In the rows, zero is written as 128.
Known rows, with every step that occurs:
g-x-u-c: [ 61 121 162 120 166 127 100 133 174 131 107 135 138  96 129 115  70 117
 112 104 134 163 193 165 132 139 119 108 188  99  82 112 137 113 130 124
 126  99  95]
s-q: [179  96 181 133 122 124 119 107 141 145  90 123  84 113 144 136 123  84
 128  91 154 167 149 138 117 148 167 102 179 103 150 130 112 124 153 150
 139  96  94]
s-z-u-c-b-j: [125  96 113  78 157 117 105 139  62 190  90 129 112  77 144 153  98  87
 117  94 183 173 114  89 138 131 163  80 169  87  81 127 102  77 122 175
  78 107 104]
b-c: [ 99 109 177 127 152  84 112 126 155 103 110 133 108 115 158 154 108 115
 117 116 148 176 144 176 178 143 155 115 162 104 132 161 116 136 144 128
 109 152  94]
x-u-z: [125 140 130  99 193 106 122 113 144 136  96 120 146 104 167 164 143 122
 132 143 149 166 171 137 157 154 161 111 169 108 107 140 104 112 133 109
 116  93  98]
d-u-c-b: [109 116 154 130 182  72 104 127 108 157  61 143  88 106 150 148 102 133
  97  87 156 177 153 116 143 129 151  82 158  63  95 142 100  77 123 142
 138 121 122]
p-s-q-f: [163 102 164 140 117 119  71  99 176 152 105  61  63 125 163  78 139  97
 137  89 163 171 181 149  97 122 152  87 176  82 113 142 159 135 155 140
 158 118 110]
k-s-q-f: [155 107 149 121 124 154  84  87 155 175  94  83  75 144 134 127 145  86
 157  56 132 147 160 117 101 143 161 105 149  87 108 161 128 117 191 138
 153  92 111]
b-j-u: [140 133 175 105 110  81  94 148 123  96  49 138 155 114 133 140 135 109
 106  98 192 180 101 123 160 123 127 113 186  47 110 132  98 121 198 121
 106 165 137]
f-q-s-z-u: [141 102 119 108 179 138 107 114 141 195  56  82  65 108 124 148 123  78
 175  72 154 145 114 139  84 108 146  91 159  88  91 133  93  96 184 129
 121  87  98]
s-z-u-c-b: [124  92 112  88 162 117 111 130  64 189  93 124 108  79 148 161  97  89
 126  96 168 168 125  89 125 134 170  71 163  97  89 136 102  75 110 173
  80 105  93]
g-x-u: [ 78 122 156 119 154 141  98 150 165 119 104 140 142 102 131 116  98 120
 116 106 134 165 189 168 124 146 124 119 180 114  98 122 123 124 142 118
 128  91 103]
p-s-z-u-j: [138 107 129  95 129 117  81 111 112 171 106  72  74 115 147 121 149 106
 147 114 165 156 156 106 100 124 149  70 165  91  93 132 121 106 141 166
 108 127  99]
u-z: [142 137 147 137 160 102 114 103 134 127 113 119 132 128 173 175 129 119
 111 140 156 161 149 119 145 165 176 100 140  92 121 156  94 125 140 142
 117 135 109]
j-u-x-e: [114 136 162 142 122  73 131 136 156  83  56 149 145 149 121 145 125 134
 126  86 149 164 143 144 121 146 172  84 146  89 121 151 125 133 186 135
 129 158  81]
f-q: [158 110 172 145 155 114 115 124 150 144  68 105  82 106 136 146 121  84
 150  83 149 152 136 143 116  93 144  98 170  87 110 138  94 115 181 111
 125 108 118]
d-u-c: [ 99 117 148 135 181  69 107 118 115 150  74 135  93 121 141 158 103 134
 105 100 158 162 158 125 147 126 144  78 164  69 107 136 108  85 144 132
 131 127 109]
c-u-x: [ 94 113 129 113 160  81 145 153 140 146  57 149 117 114 135 149 143 119
 128 124 150 163 178 154 130 144 159  95 150  84 123 162 148 104  98 111
 113  99 110]
d-u: [125 117 140 135 169  89 107 141 103 130  69 137 100 126 142 158 142 136
 111  99 156 167 151 124 136 135 153  93 149  91 127 149  88  98 159 124
 135 111 117]
z-u-j: [116 109 127 127 122 116 105 114  86 151  96 145  78 124 111 188 157 116
 133 156 161 176 144 113 140 108 165  98 162  76 134 158  64  94 125 143
  82  99 124]
z-u: [115 110 127 142 140 121 123 132  80 142  92 135  97 116 135 172 123 107
 132 132 157 173 144 130 142 117 162  97 168  95 149 159  84  93 122 123
  99  80 127]
c-b-j-u-d: [164 138 180  98 119  85 100 155 117 120  44 156 135  95 156 134 134 121
  88  82 181 217 117 120 146 130 151 110 163  50 102 155  89 103 132 154
 116 144 156]
k-s-z-u-x-g: [125 122 106  73 152 144 115 111 110 198 104  96  82 139 116 157 133 101
 156  77 119 137 147  95 103 147 159  80 149 113  80 151 113 101 187 157
 117  79  88]
p-s-z-u-c: [127 105 130 104 145 111  90 108 118 177 106  65  82 109 158 114 116 102
 142 101 165 155 161 114 108 125 143  62 174  88  89 125 140  99 132 165
 113 127  97]
z-s-q: [149 119 130 147 136 111 124  88 109 161  75 169 105 118 143 164 139  58
 129 104 174 166 120 118 121 149 150 116 180  87 145 141  98 112 181 139
 136  76  71]
g-x: [ 88 114 172 144 127 142  88 145 156 111 109 142 131 115 131 121  89 117
 102  97 138 160 173 155 113 145 128 110 166 104 109 134 120 130 147 136
 130 118 111]
p-s: [143 124 171 134 129 112  81 110 157 131 100  77  87 130 167 105 139 115
 132 101 154 156 171 137 112 121 124  83 180  88 110 140 134 119 149 135
 143 134 118]
e-x-u-z: [112 132 173 114 213 128 120 109 117 143  84 131 161 105 161 153 124 110
 121 118 167 176 186 150 173 170 161  86 186 148  94 133 112 150 159 138
 151  97  99]
c-u-z-s-q: [112 114 118 115 182  84 147 101 109 167  58 130 125 100 160 174 159  91
 134 148 172 160 155 127 136 170 179 121 145  63 135 158 129 103 103 117
 123  89 109]
j-b-c-u: [115 103 158 121 143  93 108 115 162 144  67 121 105 116 154 163 127 123
  96 127 177 169 156 167 152 169 151  85 164 137 122 150  98 119 117  89
  96 149 112]
z-s-q-f: [143 112 113 159 136 112 104  89 120 163  77 159 104 119 147 152 145  60
 128 100 183 173 128 124 120 139 158 119 172  82 135 155 114 119 184 127
 132  78  83]
k-s: [135 129 156 113 136 148  89  97 136 156  88  97 103 147 139 154 144 104
 151  70 122 133 148 105 117 140 134 103 153  91 105 162 106  99 183 133
 138 109 114]
c-b-j: [162 125 178  99 125 119  77 169 110 130  55 165 118  87 165 126 131  99
  81  78 181 206 110 117 154 131 142 118 170  63  95 154  85  98 131 150
 121 114 164]
q-s: [119 120 134 117 163 147  81 102 161 155  68 110  99 144 142 144 142 112
 136  83 149 146 128 140 106 144 119 101 167  96 111 152 101  95 165 131
 135 108 105]
u-x: [124 139 139 142 127  91 129 148 166 126 100 171 107 147 131 151 109 127
 112 106 143 168 167 155 129 141 154  80 155 110 122 155 126 123 156 136
 118 119  84]
j-b-c-u-d: [117 112 152 120 142  83 118 106 167 149  76 120 108 125 151 172 129 136
  90 130 182 179 166 178 153 165 157  80 162 138 127 154 103 122 111  99
  91 154 105]
c-u-z-s: [ 98 121 110 115 187  82 140 108 105 156  57 133 139 106 163 180 162 100
 130 152 171 158 156 123 142 163 171 120 144  65 127 163 123 101 104 111
 114 100 114]
f-q-s-z: [150 103 133 108 179 138  99 112 158 187  56  81  73 111 130 140 126  78
 171  62 150 140 115 138  84 110 140  92 162  90  85 130 100 100 194 130
 130 102  94]

Rows:
[127  90 102  83 137 116 102 120  80 183 101 126  96 101 126 181 142 105
 128 128 179 163 124 100 131 145 178  77 150 119  98 138  78  98 137 162
  61 127  82] -> s-z-u-j-b-c
[134  92 101  85 137 124 102 124  62 179 100 128 101  99 123 178 151  98
 135 121 171 161 122  83 120 129 174  80 153 107 102 139  79  92 137 173
  67 109  88] -> s-z-u-j
[106 127 113 130 147  97 149 146 118 153 109 151  70 138 113 166 107 119
 119 142 136 183 167 153 136 122 168  77 173 110 130 155 105 116 140 127
 105  65 105] -> z-u-x-g
[153 116 159 122  95 117  64  89 148 151  83 144  86 139 117 180 182 131
  97 137 176 161 147 101 123 133 140  79 163 106 102 141  56 108 149 135
  82 159 112] -> u-j-b
[ 70 112 139 111 186  57 141 116 139 130  88 133 124 104 165 173 128 107
 128 153 162 173 154 172 182 169 175 129 144  76 133 172 135 132 113 115
 108 135  92] -> b-c-u-z-s
[168 108 181 131 116 117  91  99 166 149  98  69  62 123 161  93 132  96
 138  91 151 163 175 146 100 135 143  85 180  88 127 126 144 128 151 151
 160 117 104] -> p-s-q
[ 74 138 132 123 168 127 109 129 160 130 108 145 152 107 140 136 100 115
 115 130 142 166 181 159 128 168 139 128 164 104  95 127 118 128 146 120
 129  88  93] -> g-x-u-z-s
[ 85 105 148 109 182  60 147 109 143 139  88 128 112 101 161 168 123  99
 133 150 162 178 152 175 175 176 185 133 143  78 141 166 140 136 114 122
 117 126  86] -> b-c-u-z-s-q
[135 111 163 117 103  97  71  90 163 140  91 147  82 138 120 180 170 134
  99 146 174 169 146 128 141 142 148  88 158 108 104 146  66 123 147 133
  79 174 101] -> u-j-b-c
[117  93 109  93 162 117 116 120  70 185 101 117 110  90 142 167 100  90
 131 103 169 156 128  93 130 131 166  68 165 102  96 128 105  83 125 167
  76 109  82] -> s-z-u-c
[105 118 182 101 185 123 101 106 134 150  77 143 133 111 135 155 143 117
 116 121 177 182 184 160 179 160 147  78 193 157  88 126 100 150 163 136
 133 118  94] -> e-x-u-j-b-c
[127 107 107  84 169 154  78 107 136 181  72  99 107 128 145 144 142  99
 142  69 156 138 116 117  92 155 132  89 161 109  89 140 105  89 171 155
 117 112  83] -> q-s-z
[145 134 111 151 161  95 114  76 128 156 105 137 122 127 167 175 138  86
 119 138 177 169 139 118 133 169 189 117 141  78 127 160 108 129 166 140
 129 107  84] -> u-z-s-q-f
[101 125 192  97 208 123 103 126 116 158  64 148 149  88 154 129  98  98
 105  90 180 190 174 148 185 147 135  81 210 122  70 117 122 128 149 146
 150  98 114] -> e-x-u-c-b-j
[105 104  93  85 179 145  92  99 120 202  76  97  92 122 136 155 115  99
 147  82 158 144 118 119  98 144 138  80 164  96  89 138 107  75 147 160
 110 100  86] -> q-s-z-u-c
[ 98 143 143 143 131 115 109 156 168 108  96 174 109 169 121 141 115 115
 100  81 150 160 157 169 133 154 175  88 144 126 117 146 136 136 176 155
 135 110  77] -> u-x-e
[102 113 142 121 149 102 114 131  82 168  79 144  88  94 139 155  84  99
 109 121 171 192 134 123 160 111 154  92 183  55 111 143  94  73  98 145
  97  94 141] -> z-u-c-b-j
[106 108 106 121 182  85 132 104 116 167  59 123 126 102 162 164 163  92
 132 145 177 166 160 129 131 162 185 122 142  60 126 170 140 109 106 109
 122  89 115] -> c-u-z-s-q-f
[166  86 158 150 120 126  90 110 155 150  98 113  84 113 150 117 134  85
 124  84 166 179 161 143 115 130 179 104 168  94 130 150 133 133 158 135
 139  97 104] -> s-q-f
[108 121 156 116 175  68  96 139 107 154  56 150  94 105 149 143 101 128
  91  87 168 183 141 118 155 128 145  89 162  49  90 134 101  79 134 144
 135 125 132] -> d-u-c-b-j
[132 111 166 134 128 103  95 108 168 135  87 129 102 125 155 164 114 124
  89 115 177 169 148 163 154 166 146  81 169 149 122 147  85 126 145 102
  98 159 103] -> j-b-c
[149 141 158 108 118  68 111 123 122 116  55 142 153 115 136 152 133  94
 109 117 202 185  95 119 157 152 153 123 175  36 117 130 100 128 207 136
 117 154 121] -> b-j-u-z-s-q
[138 113 109  74 130 157  86  89 100 205  91  92  85 137 117 175 157 103
 155  83 144 132 136  74 101 151 156  79 139 110  84 151  84  85 174 156
 100 105  98] -> k-s-z-u-j-b
[144 143 167 105 122  71 100 137 126 100  61 132 163 117 142 150 134 116
 105 116 193 181 102 119 166 142 145 117 172  44 109 135  99 125 194 129
 107 173 137] -> b-j-u-z
[ 78 108 160 106 173  53 146 121 157 124  94 126 114 114 149 166 127 131
 121 139 156 186 174 193 180 143 171 114 154  89 142 171 143 132 100 124
 100 145  97] -> b-c-u-d
[163 127 183  98 121  97  90 163 109 116  37 158 133  85 161 124 132 110
  91  76 179 208 107 111 146 134 144 115 168  50  96 155  87 101 139 142
 121 136 161] -> c-b-j-u
[130 112 112  81 146 158  99 103  89 191  95  87  97 129 129 163 140  93
 163  69 134 133 134  83 106 145 157  88 144 104  94 155 103  87 175 155
 113  92  99] -> k-s-z-u
[135 107 111 110 176 130 117 122 155 197  59  94  62 118 115 147 112  85
 174  73 149 147 124 149  83 112 150  85 156  90  91 136 104 101 188 131
 124  87  89] -> f-q-s-z-u-x
[110 117 140 108 162  75 147 118 130 149  69 121 129 120 142 176 162 132
 121 131 162 176 186 155 139 125 162  96 157  81 139 162 138 100  82 122
 103 112 121] -> c-u-d
[129 135 163 125 132  50 153 128 166 102  67 137 128 136 123 147 122 142
 126 109 129 171 157 138 116 134 151  73 172  87 111 150 118 138 185 117
 122 150  86] -> j-u-x-g
[138 109  99  92 148 113 130 121  70 177 109 118 117 109 133 183 130 111
 129 111 170 172 138 108 121 130 180  71 153 120 116 144  98  95 129 174
  74 107  84] -> s-z-u-d
[127 127  96 147 181  71 113 106 107 156  80 137 102 133 154 168 147 122
 114 125 174 175 147 120 135 162 191 108 126  72 126 160  98 113 172 129
 144 101 100] -> d-u-z-s-q-f
[146 108 123  95 120 121  76 105 118 182 101  69  73 117 146 124 151 113
 135 114 174 157 158 106  97 132 147  61 164 105  89 127 114 103 141 157
 104 134 100] -> p-s-z-u-j-b
[140 115 124  98 135 108  99 110 117 171 114  67  86 123 151 125 136 116
 141 107 168 165 168 123 105 124 153  63 165 102 104 135 133 107 135 165
 112 125  94] -> p-s-z-u-d
[119 116 137 120 141  73  85 115 128 146  70 146  74 138 119 178 168 153
  99 132 171 171 154 123 142 144 161  87 141  95 110 148  66 108 159 128
 110 147 110] -> d-u-j-b-c
[ 68 107 155 100 177  54 151 146 170 125  92 138  97 114 143 146 113 123
 121 137 136 179 176 196 173 150 164 110 160  98 120 167 157 143 122 114
 111 125  90] -> b-c-u-x-g
[149 111 145 101 134 119  77 116 132 155 104  66  95 114 166 103 140 102
 139  85 160 150 157 113 100 133 133  71 169 104  89 127 138 114 153 161
 123 139  96] -> p-s-z
